Each row was made from one path, in order. Every step used is in the known rows, and no mark comes twice. Write each row's path.
(in the rows, 128 means zero)
Known rows
c h: [125 125 115 131 125 130 122 133 128 134 128 127 135 123 132 118 129 129
 127 133 129 129 119 123 128 128 125 116 130 129 144 132 118 117 130 120
 125 131 121 126 123 124 128 129 128  91]
e r: [134 128 117 137 121 128 116 128 114 135 129 130 141 121 135 125 124 132
 127 120 135 134 119 120 133 126 119 127 136 133 113 130 127 127 109 127
 137 131 112 134 132 120 128 117 130 175]
f j v r e: [102 137 115 148 116 132 136 133 115 140 115 129 128 113 132 131 124 120
 131  92 144 140 105 135 132 125 118 144 143 135 115 132 135 129 115 144
 150 131 108 149 126 121 114 113 134 216]
l u j: [104 134 140 127 122 138 125 120 117 130 128 137 143 131 129 134 124 135
 134 128 136 129 132 137 120 134 135 154 128 123 120 134 119 146 115 128
 128 124 131 123 132 118 126 117 140 208]
w u j v: [ 83 128 139 121 121 130 132 116 126 136 127 132 150 123 132 130 121 127
 135 123 141 127 131 148 122 132 124 141 123 126 123 135 115 147 120 132
 137 127 129 129 123 133 128 131 137 217]
u w z h: [148 126 130 128 134 122 124 122 116 126 129 132 117 137 129 133 121 131
 125 136 117 126 128 113 129 129 126 137 119 126 160 118 137 121 138 123
 124 136 119 127 136 128 136 127 128  65]
a h z w u j: [124 130 142 118 130 120 125 127 155 120 138 128 130 140 121 121 130 133
 123 148 117 119 151 119 119 131 136 126 122 127 119 129 113 123 137 133
 119 128 136 120 114 115 135 132 128  92]
u w: [138 135 128 128 132 142 126 116 116 132 129 132 138 136 128 135 126 130
 132 117 131 133 122 125 134 129 129 136 129 127 126 126 129 137 121 125
 123 129 123 130 133 124 125 124 130 164]
z w u j: [102 131 144 119 131 128 133 121 148 121 139 132 143 137 128 123 123 129
 127 135 127 122 146 130 119 133 136 151 122 124 114 128 118 136 119 130
 123 127 135 123 120 113 134 125 131 174]
a h z: [152 122 120 128 126 122 113 134 131 136 128 122 123 121 122 118 135 134
 121 139 120 128 128 114 129 124 123  98 134 133 134 129 118 117 139 124
 121 129 125 125 119 129 131 135 125  25]
n h a w u j: [122 134 138 117 130 123 119 129 154 118 139 128 143 153 125 121 133 129
 132 146 118 125 148 118 125 129 139 128 120 126 118 134 111 119 131 135
 118 132 139 120 115 118 137 134 131 121]
w u j v r: [ 91 138 134 135 127 132 130 124 121 135 123 132 147 125 131 132 123 125
 135 109 140 131 127 143 124 132 122 133 131 128 128 136 123 145 117 139
 141 127 121 136 122 131 126 124 137 225]
s j u w z: [144 138 135 130 131 130 136 119 111 121 122 134 118 137 123 148 119 124
 132 120 140 128 119 142 135 126 127 151 128 126 125 118 153 138 129 129
 129 129 128 127 156 137 120 126 131 178]
z h: [122 117 120 129 125 127 124 131 122 133 130 126 124 119 135 120 124 130
 123 132 123 129 125 117 122 126 123 119 128 127 147 128 116 120 127 120
 126 130 123 127 127 131 132 125 125  84]
v j u w z: [163 132 135 132 130 135 134 129 109 121 116 136 129 133 123 145 125 128
 130 122 131 132 121 130 133 129 132 162 127 128 136 122 164 135 129 127
 134 132 124 129 160 146 122 124 130 168]
w u j s: [ 84 131 137 117 123 141 140 119 122 134 125 130 142 124 134 132 117 127
 134 127 139 127 132 144 126 131 131 149 122 127 118 132 106 142 116 124
 135 124 144 129 128 133 127 136 136 231]
f j u w z h c: [144 126 132 129 125 119 135 132 120 118 121 125  97 131 126 139 127 126
 128 133 127 126 123 126 132 124 129 127 125 124 153 116 139 116 144 130
 126 131 135 123 149 142 128 128 121  90]
s j v r e: [107 137 113 147 119 134 134 130 110 144 118 129 128 116 132 131 123 120
 133  94 142 139 104 139 130 125 119 130 142 134 105 137 140 134 111 142
 151 129 107 148 129 123 112 114 134 218]
f j: [ 99 127 126 131 120 134 136 126 125 132 119 127 130 113 131 130 121 125
 123 115 141 132 117 134 127 124 120 149 138 131 120 125 115 132 116 126
 130 125 133 130 128 127 120 126 128 172]
v r: [129 135 119 141 133 134 121 133 118 135 125 128 139 122 131 124 125 125
 126 110 132 134 118 127 131 126 122 123 140 132 130 130 128 132 117 127
 132 128 115 135 127 126 126 119 131 156]
h a w z: [169 130 129 126 139 113 109 130 140 124 133 128 118 144 120 121 135 127
 123 140 115 123 136 111 132 122 125 133 127 133 125 119 138 121 136 129
 119 132 130 125 118 123 141 137 127  40]
h z w u j v r e: [116 140 129 138 127 122 132 130 138 127 131 129 132 128 125 122 133 125
 132 114 129 131 132 129 129 131 130 126 130 130 108 132 145 127 123 150
 142 132 114 141 113 107 127 117 133 169]
s j u: [113 126 124 133 120 136 139 130 116 125 121 129 122 115 129 136 123 122
 131 112 149 131 117 151 126 123 125 131 139 128 108 129 131 135 115 126
 132 121 133 127 152 142 113 124 128 207]
v r e: [129 137 112 144 125 131 122 138 116 134 129 129 137 123 133 119 127 127
 129 106 134 139 109 117 134 125 127 134 141 134 120 131 137 123 113 135
 140 133 102 143 129 110 123 107 134 168]
n h: [125 122 117 128 125 127 122 132 129 129 131 122 142 127 136 121 125 127
 128 133 126 135 118 128 132 128 125 118 132 129 140 136 118 119 132 121
 123 130 120 124 124 129 129 128 127 102]
l u j f: [100 134 138 122 122 142 132 119 106 138 120 137 136 125 133 140 128 132
 136 122 139 128 132 151 124 133 137 156 127 123 117 132 116 149 113 124
 138 118 139 132 135 131 120 126 136 236]
c h n: [134 120 110 127 126 127 121 136 133 132 132 124 137 125 128 118 135 134
 126 141 122 129 119 115 134 126 130 101 129 131 144 133 118 121 137 118
 121 128 120 126 123 127 128 135 124  77]
u w z h n: [155 122 124 125 135 120 124 127 122 126 133 129 122 138 127 131 128 135
 124 145 111 125 125 105 135 127 130 120 120 127 158 121 133 125 145 121
 120 133 119 127 135 129 135 133 124  59]
c h z w u j: [116 132 138 121 132 121 129 127 156 118 139 127 136 136 124 118 132 131
 126 147 121 119 149 124 122 134 137 120 119 124 126 129 121 121 133 132
 120 129 137 119 112 112 135 132 128  94]
a w: [142 127 124 130 136 131 118 131 141 126 133 130 126 139 126 124 133 127
 124 124 122 127 134 120 124 123 124 141 133 132 117 128 126 127 123 127
 119 126 130 130 118 124 129 129 130 123]
z w u: [120 125 133 119 140 128 133 131 152 111 141 131 140 126 126 120 124 126
 123 129 130 120 138 129 120 128 130 136 122 130 116 124 130 127 125 122
 120 130 125 122 115 107 133 124 126 114]

Write each row's path
[158 124 132 133 128 130 136 134 111 121 117 134 115 131 127 142 125 130
 127 131 121 130 125 118 125 130 131 149 122 126 157 123 157 122 135 126
 134 134 124 128 157 147 126 122 126 115]
v j u w z h
[ 90 122 126 132 115 132 140 121 121 140 113 127 126 105 131 135 122 121
 128 106 146 133 113 149 127 125 111 141 136 131 120 130 119 141 120 132
 138 124 131 135 124 140 118 132 130 191]
f j v
[117 131 139 118 131 120 129 126 157 113 141 124 142 139 127 119 129 130
 128 147 117 124 147 127 125 134 138 123 121 124 123 132 121 122 134 132
 119 128 137 118 113 115 136 132 128 106]
n h z w u j
[156 127 133 124 134 123 121 132 118 119 131 133 114 139 126 135 129 134
 130 142 119 123 128 115 128 129 134 119 116 123 155 122 144 122 146 125
 122 133 124 121 133 123 137 124 127  51]
l u w z h c
[150 122 125 129 137 122 126 129 148 122 136 122 121 120 123 116 137 127
 120 133 118 126 136 122 130 128 126 111 131 129 111 125 135 124 131 128
 119 124 132 124 111 121 133 131 121  50]
h z w
[157 124 128 125 133 118 120 130 119 129 131 125 112 138 129 128 129 131
 127 144 114 125 125 111 134 127 130 112 120 125 159 120 135 118 144 125
 122 132 127 124 132 133 139 130 122  39]
u w z h c
[123 136 132 133 123 141 144 120 115 119 117 133 122 128 125 149 125 124
 133 106 148 134 118 141 133 125 128 152 133 125 120 121 134 135 122 132
 127 127 132 129 154 136 113 122 129 221]
f j u w
[148 126 130 128 127 122 133 132 115 122 124 126 100 135 127 139 127 126
 130 135 125 125 121 129 131 125 131 114 124 124 146 120 144 121 141 128
 127 129 134 123 152 145 127 130 122  94]
s j u w z h c
[152 120 121 128 133 118 125 132 154 118 138 118 124 128 126 115 137 126
 122 141 112 128 135 122 132 129 127 100 130 128 122 131 133 113 141 127
 116 127 130 122 108 121 133 133 119  23]
n h z w
[159 123 130 128 131 117 125 133 118 121 129 126 105 136 127 134 131 129
 130 139 121 126 125 120 134 126 132 114 121 123 155 118 142 117 147 127
 124 132 128 123 147 143 134 127 123  62]
j u w z h c
[139 134 130 131 129 140 133 121 114 124 125 134 130 134 126 142 129 127
 136 112 140 133 121 135 135 127 131 136 130 124 126 124 138 134 124 128
 125 128 125 128 153 136 119 121 131 189]
j u w
[106 130 139 118 130 133 142 121 142 126 130 125 129 125 127 129 127 127
 129 135 129 123 144 139 126 132 133 134 120 126 109 129 117 136 125 130
 129 123 150 126 117 127 131 141 129 162]
h z w u j s
[146 115 123 125 129 112 117 137 125 130 132 121 112 125 132 117 129 131
 122 147 115 124 125 114 130 125 126 110 124 128 159 122 129 116 143 121
 124 131 127 123 127 136 141 131 122  20]
w z h c
[104 129 141 121 127 122 134 118 145 127 131 128 136 125 125 126 130 127
 131 130 129 123 143 143 123 133 126 124 122 125 113 132 127 141 129 138
 130 124 136 126 111 127 132 135 131 150]
h z w u j v
[120 120 121 130 120 153 143 134 110 145 110 127 135 107 133 133 124 127
 127 117 134 137 116 136 126 129 126 148 132 133 117 138 129 139 112 117
 145 122 140 137 135 154 117 135 127 205]
v j s
[170 129 125 129 138 112 109 135 145 123 132 127 114 148 119 120 137 127
 123 147 112 121 136 109 131 124 126 123 124 132 136 121 137 110 143 129
 118 135 128 124 116 121 140 141 125   4]
c h a w z
[112 131 140 114 132 130 135 121 137 127 131 127 132 126 128 127 133 129
 128 134 127 121 147 144 126 132 137 136 122 125 111 126 119 136 122 128
 132 120 147 129 119 128 128 139 126 160]
h z w u j f
[136 126 127 120 139 121 129 136 162 108 141 126 134 126 121 113 134 128
 123 142 123 118 142 121 124 129 132 105 119 129 127 126 136 111 139 125
 117 133 128 119 107 105 135 133 122  32]
c h z w u
[122 136 135 136 133 121 127 130 143 129 125 128 124 134 120 129 132 126
 128 123 122 123 143 133 121 131 124 111 130 130 125 134 127 129 137 144
 133 128 125 133 111 126 129 130 130 120]
a h z w u j v r
[145 119 120 125 124 123 113 140 129 139 129 120 119 128 127 118 133 133
 124 139 121 127 123 116 128 122 127 102 133 132 136 131 109 118 141 121
 122 128 126 126 123 133 131 132 124  52]
a h c
[ 97 131 141 114 131 134 139 119 132 130 130 131 135 130 132 131 126 127
 129 128 131 122 144 146 123 132 137 156 122 125 111 126 113 140 116 125
 133 121 143 131 124 128 126 133 129 207]
z w u j f
[160 121 124 129 134 118 120 134 151 125 134 121 109 129 119 118 137 130
 117 140 112 123 141 114 125 126 125 105 131 132 119 127 127 115 142 127
 116 127 129 124 110 122 133 133 120   6]
a h z w
[101 140 134 142 124 137 127 123 110 138 116 137 137 125 129 140 126 127
 137 106 140 133 125 148 122 134 123 136 134 127 122 138 131 149 117 139
 141 124 121 136 127 129 122 117 141 234]
l u j v r
[105 127 121 124 124 143 139 123 107 145 117 126 125 111 134 136 123 123
 128 114 143 130 118 154 127 125 124 136 136 130 106 130 118 142 109 118
 140 117 141 137 135 144 112 135 126 212]
s j f
[132 112 115 126 126 124 124 135 127 132 133 123 127 122 132 119 132 134
 123 140 117 129 123 109 129 126 129 104 127 128 147 129 114 124 134 118
 122 127 123 127 127 132 132 130 122  70]
z h n
[134 115 119 127 125 122 120 138 124 134 132 120 118 120 134 116 133 130
 125 139 120 128 123 114 127 125 127  97 128 127 147 129 116 117 134 121
 124 127 130 124 124 135 136 128 121  52]
z h c
[130 137 129 132 126 145 141 119 110 124 121 134 124 132 125 148 125 123
 136 108 146 132 117 146 131 127 130 137 133 124 111 126 140 140 118 130
 128 125 132 129 157 139 111 123 129 226]
s j u w
[142 123 118 125 123 122 115 133 132 130 132 118 137 127 131 114 135 126
 131 140 124 135 120 117 137 126 129  91 129 129 128 135 116 114 133 123
 122 131 125 122 120 128 135 134 123  49]
n h a
